Each row was made from one path, in order. Every step used is in the known rows, and no mark comes twice. Write each row's path.
Known rows
sono/rodu/tudu: [ 21.6  18.3  18.4  -7.1  -7.3   0.0 -27.2   9.9 -58.7  -5.5 -18.5  25.0
 -10.9 -10.1   9.6   6.5   1.8  15.0 -16.3  -1.7  -7.8   7.2   2.3  10.2
  -2.0  -3.4   2.6  -2.3  -8.9]
tudu/rodu/defog/vesop: [ 30.4 -32.8 -49.0  12.3 -20.6  -4.9   7.3   0.9   6.8   0.7  29.0 -21.4
   1.2   3.7 -13.0  -1.0 -21.0 -11.8   2.3  -4.2 -12.3  14.4 -20.6  -6.8
   3.9 -34.9  37.3 -22.1   3.4]
rodu/tudu: [  5.3  -7.6   8.0  -5.6 -17.7  20.4   2.4  -0.4 -34.7   1.0 -13.4  10.7
   0.8 -11.9  -6.2  -7.3  -0.9   0.0 -11.8   1.6  -4.5   6.0   6.2   7.1
   2.5  -0.3   2.9   2.0  -5.8]
tudu/rodu: [ 10.5 -29.3 -31.0   8.7 -11.3  -8.8   3.2   2.3 -17.2   1.7   1.3 -23.6
   4.3  -0.4  -5.0  -8.4 -12.1   5.5 -27.6 -15.9  -0.7  -1.2 -11.5  -2.3
  10.8 -27.6  12.0 -19.7   6.8]
rodu/sono/defog: [  3.2  -3.9  33.0  -9.8  -0.7  46.5  -0.9   0.4 -12.5  -8.7  -1.4  37.8
  -3.1  -9.2 -32.4  11.1   0.6 -17.9  -1.8  20.8 -17.9  11.7  -4.1   8.7
  -4.1 -14.6  23.9  12.3  -1.3]
mina/sono: [-11.4   0.4   5.0 -13.9  -1.4 -13.4  18.0 -13.6 -35.5  10.4 -13.2   0.2
 -13.6  -2.6  -6.0  -7.5  12.0 -11.7  -2.8   2.8   6.7  22.9 -19.3   8.9
  -4.6  -2.0  14.9 -12.8   3.1]
rutibi/defog/vesop: [ 51.1  -1.6 -26.6   8.1  14.5 -36.9  -8.3   8.4  35.3 -21.5  20.6  18.5
   5.0  -5.8  -6.9  14.7   8.9 -12.6  35.5  13.0  -6.2   4.5   0.8 -16.9
  -8.3  -9.5  11.2  -1.4   2.5]
defog/rodu: [ 20.9  -6.9 -29.4  -3.7  -6.6 -22.3  -5.5   7.5   7.8 -10.8  17.4 -23.0
  -4.9   6.6 -19.5  18.6   6.3 -14.9  32.9  -2.6  -1.2  -3.3 -10.8  -2.3
   7.3   0.7  30.0   3.6  -6.9]
defog/vesop/ladi: [ 41.5   0.8 -34.0  -5.7  -6.4  17.4 -11.8  -3.5  14.5   1.7  24.0 -10.1
   9.7   7.2  -3.5  19.5   9.2 -20.6   6.8   6.3   0.7  -2.7  -2.0  -4.8
  -9.3 -18.3  37.9   5.9   6.6]
debug/defog/rutibi: [  1.4  16.8 -26.1   7.7  -0.1  -7.5  26.9   7.9  53.9  28.2 -11.3 -17.5
   7.1 -17.0  -1.6  24.7  -1.6 -27.1  15.3   8.2  -7.6   3.6  -0.6  -4.2
 -19.3  13.0 -22.2   4.4 -21.9]
debug/defog: [ -1.7  -3.5   6.2   2.8   2.5   5.4  24.2   8.9  43.9  16.7 -13.5   2.2
   0.4 -12.3  -3.6   2.2  -7.6 -14.5  12.5  16.3  -5.2  -2.9   6.6  -0.1
  -7.7  11.7 -29.6  -5.8 -11.8]
rutibi/defog: [ 36.9  -1.7 -17.4  11.0  20.4 -34.9  -6.0  11.0  21.3 -15.3  -7.2  21.0
   2.0 -14.1   6.9  -1.3   5.8   2.5  13.1  11.5  -4.5   7.8   6.9 -17.4
   0.8   8.5   3.1  -0.3   7.1]
ladi/vesop/defog: [ 36.9  53.2  13.4   9.9  10.5   7.8 -23.2  -4.9  12.7   3.5 -27.4   3.3
   4.7 -24.2  -7.4 -22.4  15.4   4.3  30.7  38.2  -3.0  -2.2 -13.6 -12.3
   1.0  29.8  17.7 -17.3   6.0]
rodu/sono: [  9.3   7.2  56.0  -4.2 -17.5  22.7  15.1   1.8  -1.4  -8.0  -3.8  24.6
  -1.4  -0.8 -18.4  -1.4   1.2 -23.4  19.6  13.2 -10.6  11.9  -6.9   8.5
   1.9 -18.2  26.7   2.4  -5.0]
mina/sono/tudu/rodu/defog/rutibi: [ 11.0 -13.1 -16.4  -4.9 -18.0 -10.2  16.1  -7.1 -59.9   3.2 -14.8 -13.3
 -10.9  -5.6 -13.6   5.0  -9.9  -3.8 -14.1 -10.3  -7.1  34.7 -31.1   7.6
  -5.4 -15.0   6.7  -8.0   1.4]
defog/vesop: [ 17.7  -1.2 -13.5  -4.0  -7.2  -2.5  -2.7  -3.2  15.7  -7.8  34.5  -1.8
   3.3  10.2 -16.9  18.7   4.8 -17.9  29.1   0.9  -1.9  -5.0  -6.7  -0.1
 -10.8 -21.5  10.6  -0.8  -4.9]
defog/rodu/sono/mina/vesop: [  7.5  -5.5  -0.8  -9.0  -2.9 -21.6   3.2   1.3  -7.4  -0.4  16.6   2.1
  -9.9   9.5 -40.7  16.9   7.7 -40.9  47.2  13.8  -4.4  14.1 -25.0  16.9
   5.0  -7.6  43.5   4.6   0.6]
tudu/rodu/sono: [ 17.0 -23.2  13.4   5.3 -25.0   9.8  15.8   3.8 -19.2  -5.3  -1.3  -4.3
   3.0  -0.7 -19.0 -10.8 -11.2 -12.7 -13.3  -4.9  -9.7   8.6 -17.8   4.6
  12.4 -42.4  33.0 -18.3   2.3]
vesop/defog: [ 31.5  20.1 -22.5   5.0  14.2   5.1 -14.1  -7.6  -5.3  -6.5 -28.4   7.3
  -2.2 -16.7  -3.9  -9.2  12.9   9.4  16.0  14.4  -4.0 -10.5  -9.2  -5.4
  -8.2  -5.7  25.7  -7.7  13.8]
tudu/rodu/sono/defog/vesop/ladi: [ 37.6 -30.8 -23.2  -2.2 -15.2  40.6  -5.0   1.0 -21.2  -4.1  11.5   0.3
   7.9  -3.8 -29.8   9.8  -6.2 -19.1 -30.1   4.9 -14.3   7.4 -15.8   1.2
   2.3 -49.0  53.9  -5.8  10.0]
tudu/rodu/sono/rutibi: [ 18.4 -23.7  28.2   0.5 -27.1  27.2  12.4   3.2 -38.8 -12.2   0.3  -5.0
  -5.2  -0.7 -24.1  14.9  -5.3  -3.8 -44.0 -11.2  -5.2  14.6 -19.6   2.0
   3.4 -45.3  26.3  -7.7   5.3]
ladi/vesop/defog/rodu/sono/rutibi: [ 55.8  53.2  35.2   1.5  -3.9  18.9 -20.6  -0.1   0.8 -12.6 -17.2  -0.6
  -5.7 -20.8 -32.8   7.0  24.6  -9.2  36.3  38.4  -6.1   5.8 -25.5 -11.6
  -0.4  18.6  45.2  -6.0   1.3]
ladi/vesop: [ 11.8  37.3  32.7   5.7  -0.8   3.1 -11.9   1.2  15.3   8.9  -5.8  -2.2
   6.2 -11.4  -4.3 -14.7   5.0  -4.4  17.9  25.5   0.0   5.8  -5.9  -8.2
   7.3  35.3  -2.8 -11.3  -4.9]
sono/rutibi/defog/rodu: [ 44.6  -6.1 -11.8  -0.9   9.1 -13.8 -11.4  12.8  -9.6 -29.7   7.3  -0.1
 -14.1  -7.7 -13.7  49.6  16.8   6.5 -17.2  -2.7   2.0  12.9  -5.3 -20.1
  -9.2   0.3  12.0  18.2   5.7]
mina/vesop/defog/rodu/sono: [ 19.3  15.6   6.7   5.2   8.8 -13.9  -9.7  -6.1  -4.0  -5.5 -12.8  -0.3
  -2.1  -6.7 -40.9  -7.6  15.8   1.5  62.5  20.9  -2.0   5.8 -30.3  20.9
 -11.5 -10.8  68.9  -4.0  20.6]
ladi/vesop/defog/rodu: [ 50.6  50.4  -6.0   7.3   6.0  -6.4 -26.6  -0.5  16.8  -2.4 -16.9 -11.2
   1.4 -20.1 -19.9 -12.0  19.2  -4.7  52.9  36.3  -3.7  -4.7 -20.6 -14.2
   5.9  30.9  37.5 -15.5   1.7]

Write each row's path
[ 57.4 -11.9 -37.2   4.3   3.4 -39.9  -7.9  16.1   4.3 -23.8  -1.3   9.4
  -1.1 -16.6 -12.2   8.7   9.9  -9.7  31.9  11.4  -8.5   9.0   1.5 -14.8
   7.5   8.4  29.0   3.2  -2.2] -> rutibi/defog/rodu/tudu
[ 14.1  -1.1  10.1 -12.3  10.0 -15.6  11.1  -6.3 -46.8  -8.0 -16.0  12.1
 -22.3 -12.4  -6.7  22.9  22.3   1.0 -33.1   2.4   8.4  35.3 -18.0  -5.8
 -16.0  -1.5   8.2  -0.2  10.9] -> mina/sono/rutibi/defog
[ 45.2 -32.2 -62.0  10.7 -19.5   8.0   1.6   0.7   5.5   7.1  21.8 -26.6
   5.4   1.7  -4.1  -0.3 -18.5 -13.9 -12.2  -1.0 -10.5  16.0 -17.5 -10.0
   4.5 -32.8  54.7 -17.8  10.6] -> tudu/rodu/defog/vesop/ladi
[ 58.2  15.8   4.3  -3.2  -6.3   9.9 -14.3   2.3 -17.6 -32.5 -21.1  11.8
  -7.4 -10.3 -36.0   7.2  12.1  -5.4  54.4  19.2 -15.0  -8.3 -20.3   1.8
  -0.6 -16.9  45.8   4.3   6.1] -> vesop/defog/rodu/sono/tudu
[ 14.9 -18.7 -25.6   3.4 -13.9  20.2   4.0   2.4 -23.2   1.8   2.1  -6.7
   6.0 -10.4 -28.8  14.1  -7.0 -16.2 -27.7  -4.4 -16.7  12.3 -19.7   1.8
  -0.2 -39.0  35.0  -2.7  -1.0] -> tudu/rodu/sono/defog/rutibi
[ 46.9 -10.7  -7.9  -3.7   0.5  -3.9 -10.6  12.9 -26.9 -29.2   0.8   5.1
 -13.6 -13.9 -16.6  46.3  16.1   6.6 -22.5  -1.4  -0.5  15.9  -2.5 -16.2
  -8.0   0.4  13.0  19.0   2.9] -> sono/rutibi/defog/rodu/tudu
[  5.9  12.9   9.1  -5.8  -3.3  36.8   1.0  -0.4  -6.5   0.0   0.5  22.1
   2.1 -12.2 -30.8  28.6   5.6 -27.7   0.0  14.3 -19.8  16.8 -10.0   5.3
 -13.2 -14.1  28.5  20.9  -9.2] -> rodu/sono/defog/rutibi
[-15.3  -3.9 -41.5  -4.7  28.5  -9.6 -13.4 -10.9 -23.0  34.0  -3.2   2.0
  -0.5   3.5   2.0   1.2   3.5 -16.6 -18.7  12.5  10.7  15.0  -9.6  15.8
  -4.9  11.8   9.7   4.3  27.5] -> sono/mina/vesop/ladi
[ 65.1  -6.1  10.9   2.7   0.8 -29.0  -5.9  21.4   7.1 -41.3  -0.3  25.7
  -3.1  -7.7 -25.6  16.3   4.6 -14.6  50.0  14.9 -15.9   9.6  -4.4  -9.9
   7.6  -1.8  24.2  11.7  -1.1] -> rutibi/defog/rodu/sono/tudu
[ 27.1 -20.3 -20.7  10.0 -20.9   8.5  -3.0   9.0 -32.1 -10.8  -2.5 -13.8
   2.6  -2.7  -9.9  11.9 -28.8  11.8 -14.1 -15.3 -16.7  13.0 -13.5  -0.6
   1.3 -16.5 -10.5   4.3  -0.3] -> sono/tudu/rodu/defog/rutibi
[ 14.9  15.6 -42.9  12.5  -8.5  -4.8  10.8  -0.8  26.4  16.9   8.3 -14.0
  -0.1  -8.1   4.7  16.8  -9.5 -22.1  17.0   4.2 -15.3  29.4 -12.4  -9.8
 -11.3   9.3  29.7   8.0 -10.5] -> rodu/defog/rutibi
[ 18.0 -26.7  -2.3 -10.2 -20.8  -3.8  12.4  -7.8 -56.6  -7.9   1.5  -2.3
 -13.1   2.6 -23.6   0.4 -11.6  -4.4  -0.9  -4.3  -6.7  27.7 -30.0  10.3
  -3.5 -27.0   8.0 -15.2   5.3] -> mina/sono/tudu/rodu/defog/vesop
[  9.9 -18.0 -52.3  -9.5  15.2  12.0 -23.6   4.8  -8.7  -8.6  16.4  -0.9
  -5.6  -5.7 -32.5  29.5   4.8  -4.0   0.3   7.4  -9.7  -4.0  -5.3  -2.6
  -2.1   4.8  20.1  16.3  -0.6] -> sono/defog/rodu
[ 13.3 -22.9 -47.5 -13.2   4.1  24.8 -22.4   4.4 -29.9  -8.4   7.3   4.8
  -5.5 -12.8 -35.5  25.0   4.1  -4.0  -7.2   8.5 -12.8   0.0  -1.3   2.2
  -0.3   5.2  22.6  17.3  -4.3] -> sono/defog/rodu/tudu
[ 38.6  70.1 -11.7  13.6   8.4  -1.4 -21.0  -6.2  19.2  13.5 -26.4 -12.4
   9.8 -28.1  -6.1  -4.9  20.1  -6.1  33.5  31.4  -4.3   3.0 -19.4 -15.9
  -8.0  31.7  23.6  -9.4  -2.3] -> ladi/vesop/defog/rutibi
[-16.8 -10.5 -18.7 -19.5  14.8  10.0   1.8 -14.3 -47.0   9.9 -11.1  13.8
 -15.0 -11.4 -18.7   5.0  11.9  -6.2 -23.9  10.3  -0.6  22.3 -16.4   8.5
 -11.1   1.4  13.0  -2.4   6.8] -> mina/sono/defog
[ 26.4  -4.8 -21.6   4.5 -11.1   5.3   6.2  -2.2  30.2  -1.1  33.5   3.9
  -3.9   5.5 -11.0  10.3 -11.5 -22.7  38.2  13.9 -14.6  18.8 -11.2  -5.6
  -9.0  -8.5  32.2  -3.2  -4.3] -> rodu/defog/vesop
[ 17.4   1.8  82.0  -8.1 -22.4  37.0   5.5   7.0 -29.6 -26.8 -11.1  36.1
  -2.3   1.9 -25.2   5.0  -9.7  -7.0  16.0   8.9 -15.8   7.9  -4.0  14.7
   2.0 -18.1  -5.3  13.8  -4.3] -> rodu/sono/tudu
[ 15.1  -3.8  25.3 -12.1  -5.7  44.5  -3.3  -1.1  -2.8 -13.7  20.2  37.2
  -1.1  -2.4 -42.5  23.6   4.3 -29.0  16.4  21.8 -19.3   8.2  -8.7   8.5
 -11.1 -28.9  30.7  11.9  -4.9] -> rodu/sono/defog/vesop
[ 52.1  -5.5 -23.8   1.0  13.4 -45.3  -1.8  14.2  16.5 -20.9   7.5  23.6
  -7.1  -7.8 -18.7  17.0  11.0 -36.6  43.5  21.1 -10.8  15.3  -8.4 -12.4
   9.0   0.5  31.4   3.6   0.5] -> rutibi/defog/rodu/sono/mina
[ 46.5  49.9   5.3   0.8   6.8  -1.6 -20.9  -3.2   7.6   2.3 -16.3   7.2
  -3.7 -18.8 -27.5  -7.2  19.7 -28.9  54.6  46.3  -7.7   4.0 -25.7  -9.0
   8.3  25.2  38.5 -14.4   1.6] -> ladi/vesop/defog/rodu/sono/mina
[ 52.4  21.0 -18.9  -0.2  -1.9   1.7 -30.3   8.1  -7.7  -0.8  12.9  14.3
 -11.0   1.5  14.6  20.4  -4.1  -6.2   8.3  11.1 -14.1  19.4  -8.8  -2.3
  -9.4  -9.0  42.6  -2.2   0.0] -> sono/rodu/defog/vesop/ladi
[ 22.8  -1.1   3.0 -14.3   5.7 -16.3   9.0  -8.6 -38.2 -12.2   1.8  10.6
 -20.7  -7.1 -15.9  33.8  24.7  -8.3 -19.0   2.9   7.7  33.1 -21.9  -5.9
 -21.0 -13.0  14.5  -0.7   8.3] -> mina/sono/rutibi/defog/vesop
[ 57.4   6.3  43.1  -6.2  -9.9  33.5   1.2   6.2  -6.3 -24.7   5.1  29.5
  -4.7  -6.6 -19.7  38.9  16.4 -22.6 -11.4  16.5  -8.1  23.4  -6.3  -8.9
 -13.7 -26.4  43.0  18.6   7.6] -> rodu/sono/rutibi/defog/vesop/ladi
[ 19.2 -33.0 -39.8  14.3 -15.8  -2.9   8.9   2.7  -3.5   5.7   5.9 -19.3
  -0.9  -2.8  -2.0 -13.3 -24.2  -0.6 -16.4  -5.1 -11.2  17.8 -16.4  -6.9
  10.2 -21.3  29.6 -21.3   6.5] -> tudu/rodu/defog
[ 25.4 -33.2  -1.5   6.5 -19.2  16.3  -4.6   9.3 -37.8 -17.4  -3.7  -1.4
  -1.8   0.7 -11.0  -2.2 -32.4  20.1 -16.2  -9.8 -15.5   9.6  -8.9   2.8
   8.4 -16.7 -15.4  -2.4   6.6] -> sono/tudu/rodu/defog
[ 50.1 -32.2 -20.8   3.9 -22.4  26.7 -11.8   7.5 -31.0 -16.7   7.1  -7.3
   4.1   3.3 -10.4   7.6 -27.5   8.7 -16.4  -7.0 -14.6   8.4  -9.3  -1.1
   3.3 -25.9   7.2   1.8  10.9] -> sono/tudu/rodu/defog/vesop/ladi
[ 31.7  -1.9   6.9   1.8  13.8  -0.4  -8.3   8.6 -14.0 -22.9  -3.1  14.8
 -10.6 -11.6  -0.9  38.7  12.7  15.6 -38.7  -0.6   2.7  15.2   1.4 -18.2
 -13.0   0.6  -8.0  16.0  10.3] -> sono/rutibi/defog
[ 55.2  53.7  24.1   5.3  -3.3   5.0 -18.5   0.2  16.3  -6.9 -18.5   1.0
   0.7 -20.4 -28.9 -12.3  20.3 -16.1  62.3  43.8  -9.3   1.3 -24.0  -9.5
   6.8  21.9  51.2 -14.3  -1.1] -> ladi/vesop/defog/rodu/sono
[ -3.7   4.5 -55.3  -2.5  32.5 -34.5 -18.2 -11.5 -20.7  17.1  -4.6   1.8
  -9.5  -1.9 -22.0   4.5  12.2 -14.1  27.1  16.8   5.4   4.3 -24.5  14.9
  -6.7   5.8  20.2  -4.0  24.0] -> sono/mina/vesop/defog/rodu
[ 33.3  18.8 -13.5 -14.3  -2.8 -11.6  -7.9  -7.3 -42.6  10.7  -4.7  10.2
 -21.6  -1.6   7.3   9.3   9.7 -17.4   1.2  12.1  -4.3  39.1 -25.5   5.8
 -12.4  -7.5  52.4 -14.1   4.2] -> mina/sono/rodu/defog/vesop/ladi
[ -3.3   1.8  28.6 -10.6  -2.6  11.6  12.5  -3.5 -15.7   5.8  -0.6  33.3
  -8.7   2.2 -16.2   6.1   0.6 -42.6   6.4  18.0  -8.6  15.6  -9.8  10.6
   4.2 -10.5   6.7   2.1  -1.0] -> rodu/sono/mina
[ 29.8  -1.9  29.2 -11.4 -22.5  13.0   4.3   8.3 -13.3 -24.4  15.5  -4.9
 -14.2   5.9 -38.7  40.5  12.6 -23.6  17.5   2.3  -5.9  11.2 -18.8   1.8
   0.0 -18.7  44.3  15.4  -8.1] -> defog/rodu/sono/rutibi
